Every row comes from one small tree of marks. Brackets hold a mark, then the marks that hang from it, in alphabetical order. Every link used is in the known rows. Which tree was each row made from?
Known rows
[A [U C] [Y T]]: [ 2.74 -1.78  0.18  1.05 -2.07  0.08  2.89  1.42  0.61  3.43 -2.33  0.72
 -3.90 -0.15 -2.17  2.21 -0.03  0.03 -1.37  0.73  1.64 -1.11]
[C [U A]]: [ 3.32 -2.22  1.09 -0.44  1.29  1.63  0.51 -0.07  2.47  1.11  1.54  2.12
 -3.71  0.83  0.60 -0.34  0.50  0.72  0.42  0.50  0.14 -0.30]
[T Y]: [ 1.92 -3.64  2.16 -0.51 -0.64  0.04 -1.36 -1.12  2.05  2.72 -2.24  0.85
 -2.73  0.91  0.24  0.70  0.32  1.79  0.57  1.33  0.57 -0.15]
[B Y]: [ 2.92 -1.28  2.36 -0.87 -2.11  0.72 -0.94  0.54  3.23  2.62 -1.11  1.19
 -3.13  1.06  1.03  0.77 -0.94  1.46  0.41 -0.17  0.13 -0.49]
[Y B [G M]]: [ 2.96 -1.60 -1.40  0.85  0.60 -1.13  0.40 -0.36  2.03  2.93 -0.69 -0.84
 -1.45 -0.78 -0.95  1.74 -0.66 -1.01  0.99  6.39  0.69 -0.52]
[U A]: [ 2.64 -2.09  1.25 -1.19  1.96  0.51  1.41 -0.22  1.99  2.60 -0.57  2.30
 -2.36  1.02  0.90  1.49 -0.18  0.14  0.58  1.01  0.13 -0.33]
[A [Y B]]: [ 3.16 -2.87  0.57  0.50 -1.39 -0.40  1.07  1.28  2.26  2.53 -1.90  0.22
 -2.12  0.00 -0.22  0.86  0.08  0.37  0.61  2.74  0.65 -0.09]
[M G]: [ 3.06 -2.03  0.28 -0.43 -0.67  0.34  0.07  0.03  2.96  3.01 -2.07  1.94
 -2.66  0.12 -0.51  0.23 -0.84  1.10  0.86  3.69 -0.22 -0.76]
[C U]: [ 2.98 -2.27  0.45 -0.03 -0.62  1.74 -0.29 -0.24  2.41  1.56  1.03  1.16
 -3.49  0.46 -0.09 -0.59  0.54  1.01  0.38  0.57  0.07 -0.71]
[Y A B G T]: [ 2.95 -0.92  0.19 -0.84  2.53 -2.55  0.84 -0.92  2.81  2.10 -1.73 -2.03
 -2.31 -1.51 -2.65  2.92 -1.59 -0.65  0.28  6.60  0.38 -2.33]
[B [Y A [G M] T]]: [ 3.72  0.81  3.00 -1.68  0.54 -0.52  0.14  0.41  2.84  1.84 -1.29 -0.12
 -3.46  0.38 -1.58  2.44 -1.62 -0.42  0.52  1.82  0.45 -0.78]
[C [U [A [Y G T]]]]: [ 3.80 -1.76  1.34 -0.51  1.48  1.02  1.01  0.66  1.98  0.75  1.05  1.71
 -3.75  0.37 -0.03 -0.13  0.55  0.70  0.27  1.31  0.55 -0.15]
[T [Y [A U] B G]]: [ 1.70 -3.93  1.57 -0.17  1.29 -2.29  0.58 -0.82  1.82  2.22 -2.80 -0.79
 -3.76 -0.32 -1.37  1.55  0.42  1.27 -0.34  5.11  0.78  0.44]
[A Y]: [ 2.81 -2.43  1.35 -0.37 -1.58  0.43  1.49  1.34  1.21  2.58 -2.12  1.04
 -2.30  0.61 -0.49  0.92  0.66  0.61  0.71  0.86  0.53  0.42]
[Y B T]: [ 3.11 -1.15 -1.03  0.33  0.78 -0.53 -1.13 -1.05  3.95  2.83 -1.18 -0.69
 -1.61 -0.74 -0.18  2.02 -1.95 -0.44  0.15  3.69  0.81 -4.09]
[A U [Y B]]: [ 2.49 -2.83 -0.71  1.32 -0.53 -0.67  3.06  1.82  1.57  2.81 -2.88  0.20
 -3.68 -0.19 -0.68  1.48  0.93  0.40 -1.47  2.57  1.30 -0.48]
[U A C]: [ 2.86 -2.81  1.59  0.01 -1.22  0.53  1.42 -0.55  1.44  3.57  0.72  2.51
 -2.48  0.90 -0.32  1.61 -1.21 -0.12  1.13  0.94  0.45  0.44]
[C [U [A Y]]]: [ 3.64 -2.33  1.64 -0.29  0.89  1.43  1.16  0.80  2.16  0.87  1.12  2.14
 -3.86  0.87  0.40 -0.47  0.75  0.72  0.41  0.42  0.47  0.41]
[Y A]: [ 2.17 -2.03  2.10 -1.63  0.68 -0.07  1.81 -0.43  1.80  2.52 -1.75  0.35
 -2.93  0.68 -1.99  1.95  0.05 -0.33  0.60  1.20 -0.50 -0.09]
[Y A [G M] T]: [ 3.28  0.84  1.28 -1.76  3.04 -0.94  1.77 -0.64  1.20  2.15 -1.50 -0.91
 -2.48 -0.33 -3.84  3.55 -1.01 -2.17  0.63  3.98  0.51 -1.42]

Which tree is each row?
[ 3.00 -0.12  1.75 -1.24 -0.97 -0.25 -1.31  0.29  2.85  2.45 -1.31  0.30
 -2.89  0.10  0.22  1.49 -1.51  1.43  0.21  1.76  0.44 -1.50] => [B [Y G T]]
[ 2.66 -1.43 -0.54  0.39  2.66 -2.19  3.38  0.15  1.57  2.44 -1.64 -1.40
 -3.43 -0.74 -3.09  2.98 -0.11 -1.89 -0.38  6.50  0.65  0.09] => [Y [A U] B [G M]]
[ 3.87 -2.53  1.28  0.06  0.97  0.98  0.99  0.76  2.69  0.76  1.21  1.82
 -3.73  0.58  0.54 -0.50  0.51  0.60  0.36  1.37  0.50  0.12] => [C [U [A [Y B]]]]
[ 2.82 -0.91 -0.08 -0.16  2.78 -1.49  1.81 -0.48  3.51  2.34 -2.27 -1.31
 -3.62 -0.80 -2.37  3.12 -1.35 -1.25 -1.28  3.78  0.74 -3.52] => [Y [A U] B T]
[ 2.35 -2.89  0.27  1.26 -2.96  0.24  3.42  1.68  0.14  3.68 -2.20  1.13
 -4.01  0.17 -1.79  1.59  0.76  0.47 -0.98  0.72  1.25  0.62] => [A [U C] Y]
[ 2.47 -0.93 -0.66 -0.32  3.13 -2.69  2.16 -0.51  2.36  2.32 -2.37 -2.00
 -3.38 -1.62 -2.96  3.28 -1.03 -0.69 -1.20  6.49  0.72 -2.48] => [Y [A U] B G T]
[ 2.57 -3.17  2.15 -0.31  1.39 -1.91 -0.10 -1.01  2.10  2.02 -2.05 -0.72
 -2.94 -0.01 -1.71  1.69 -0.10  0.08  0.93  5.10  0.79  0.74] => [T [Y A B [G M]]]
[ 1.86 -2.32  1.37 -0.44 -0.28 -0.30  3.24 -0.16  1.13  3.18 -1.76  0.43
 -4.10  0.49 -2.86  2.36  0.05 -0.43 -0.56  1.10  0.15  0.04] => [Y [A [U C]]]
[ 3.37 -2.99  2.24  0.11 -1.77  0.28  2.39  0.70  1.07  3.19  0.12  2.49
 -2.73  0.87 -0.57  1.42 -0.71 -0.08  1.20  0.77  0.81  1.36] => [U [A Y] C]
[ 3.08 -1.26  0.73 -0.73 -0.41 -0.41  1.20  1.05  0.88  2.47 -2.31  0.10
 -2.11 -0.45 -1.31  1.64  0.08  0.72  0.45  2.80  0.79 -0.64] => [A [Y G T]]
[ 3.35 -1.69 -0.03  0.19 -0.26 -1.31  0.79  0.97  1.92  2.31 -2.20 -0.63
 -1.90 -0.93 -1.00  1.58 -0.38  0.40  0.44  4.64  0.99 -1.19] => [A [Y B G T]]
[ 3.07 -1.51  0.37 -0.17  2.07 -2.01  1.99 -0.30  2.04  2.24 -1.13 -1.39
 -2.34 -0.70 -2.82  2.53 -0.64 -1.91  1.09  6.53  0.30  0.35] => [Y A B [G M]]
[ 2.91 -0.37  2.48 -1.12  0.08 -0.57  1.68  1.08  2.02  2.26 -1.55  0.33
 -4.33  0.65 -1.39  2.04 -0.43 -0.01 -0.21  1.78  0.37  0.74] => [B [Y [A U] [G M]]]
[ 2.49 -0.26  1.26 -2.04  2.25 -1.29  1.31 -0.85  1.34  2.26 -2.00 -0.89
 -2.62 -0.65 -3.11  2.97 -0.76 -0.30  0.37  3.93  0.11 -1.61] => [Y A G T]
[ 3.16 -0.21  2.96 -1.09 -0.87 -0.05  0.57  0.50  3.20  2.44 -1.47  0.40
 -4.52  0.59 -1.29  2.29 -1.65  0.31 -0.69 -0.12  0.59 -1.46] => [B [Y [A [U C]] T]]
[ 2.49 -1.68 -0.28  0.90 -1.84 -0.82  3.08  1.40 -0.16  3.44 -2.45  0.26
 -3.83 -0.75 -2.56  2.24  0.20  0.45 -1.16  2.61  1.58 -0.45] => [A [U C] [Y G T]]
[ 3.68 -0.87  1.55 -1.11  2.60 -0.06  2.30  1.00  1.17  2.04 -1.07  1.77
 -2.31  0.57 -0.27  2.07 -0.20 -0.65  0.72  2.23  0.90 -0.04] => [U [A [Y [G M] T]]]
[ 4.03 -1.96  1.19 -0.10  1.43  0.94  0.68  0.61  2.86  0.73  1.14  1.53
 -3.71  0.40  0.37 -0.25  0.09  0.41  0.24  1.36  0.71 -0.71] => [C [U [A [Y B T]]]]
[ 3.05 -2.19 -0.64  1.87 -1.87 -0.76  2.45  1.30  1.67  3.38 -2.09 -0.01
 -3.73 -0.72 -1.87  2.14 -0.60 -0.22 -1.39  2.56  1.83 -1.60] => [A [U C] [Y B T]]
[ 3.55  0.01 -1.63  0.50  1.89 -1.25 -0.41 -0.72  2.70  2.73 -0.88 -1.39
 -1.33 -1.27 -1.49  2.64 -1.82 -1.58  0.50  6.37  1.21 -3.00] => [Y B [G M] T]
[ 3.91 -0.86 -0.05  0.36  0.25 -1.01  1.06  1.09  1.76  2.30 -1.88 -0.63
 -1.85 -0.74 -1.47  1.99 -0.59 -0.83  0.69  4.58  1.29 -1.05] => [A [Y B [G M] T]]
[ 3.58  0.68  1.73 -1.04 -0.45  0.04 -1.01  0.43  2.81  2.39 -0.99  0.29
 -2.85  0.32 -0.21  1.89 -1.62  0.20  0.52  1.77  0.75 -1.38] => [B [Y [G M] T]]
[ 2.00 -2.36 -0.31  0.37 -0.40 -0.69  3.65  1.98 -0.22  2.90 -3.09  0.50
 -3.78 -0.23 -1.39  1.58  1.68  1.04 -1.27  2.68  1.05  0.72] => [A U [Y G]]
[ 2.22 -2.57  0.12  0.22  1.50 -1.45  2.66 -0.16  2.85  2.49 -2.06 -0.78
 -3.73 -0.29 -1.80  2.26 -0.20 -0.70 -0.87  3.78  0.30 -1.04] => [Y [A U] B]
[ 1.79 -3.50  2.96 -1.40  0.68 -1.38 -0.01 -1.08  1.17  2.16 -2.60  0.02
 -3.28  0.30 -1.46  1.32  0.58  1.60  0.71  3.34  0.29  1.06] => [T [Y A G]]
[ 1.98 -2.97 -0.36  0.58  0.31 -2.65  2.92 -0.25  1.43  3.01 -1.57 -1.40
 -3.67 -1.22 -2.98  2.43 -0.35 -0.23 -0.47  6.50  0.44  0.28] => [Y [A [U C]] B G]
[ 3.23 -0.94  0.78 -0.73  2.12 -1.33  0.47 -0.93  3.92  2.12 -1.58 -1.29
 -2.48 -0.66 -2.11  2.78 -1.93 -1.29  0.14  3.82  0.30 -3.26] => [Y A B T]
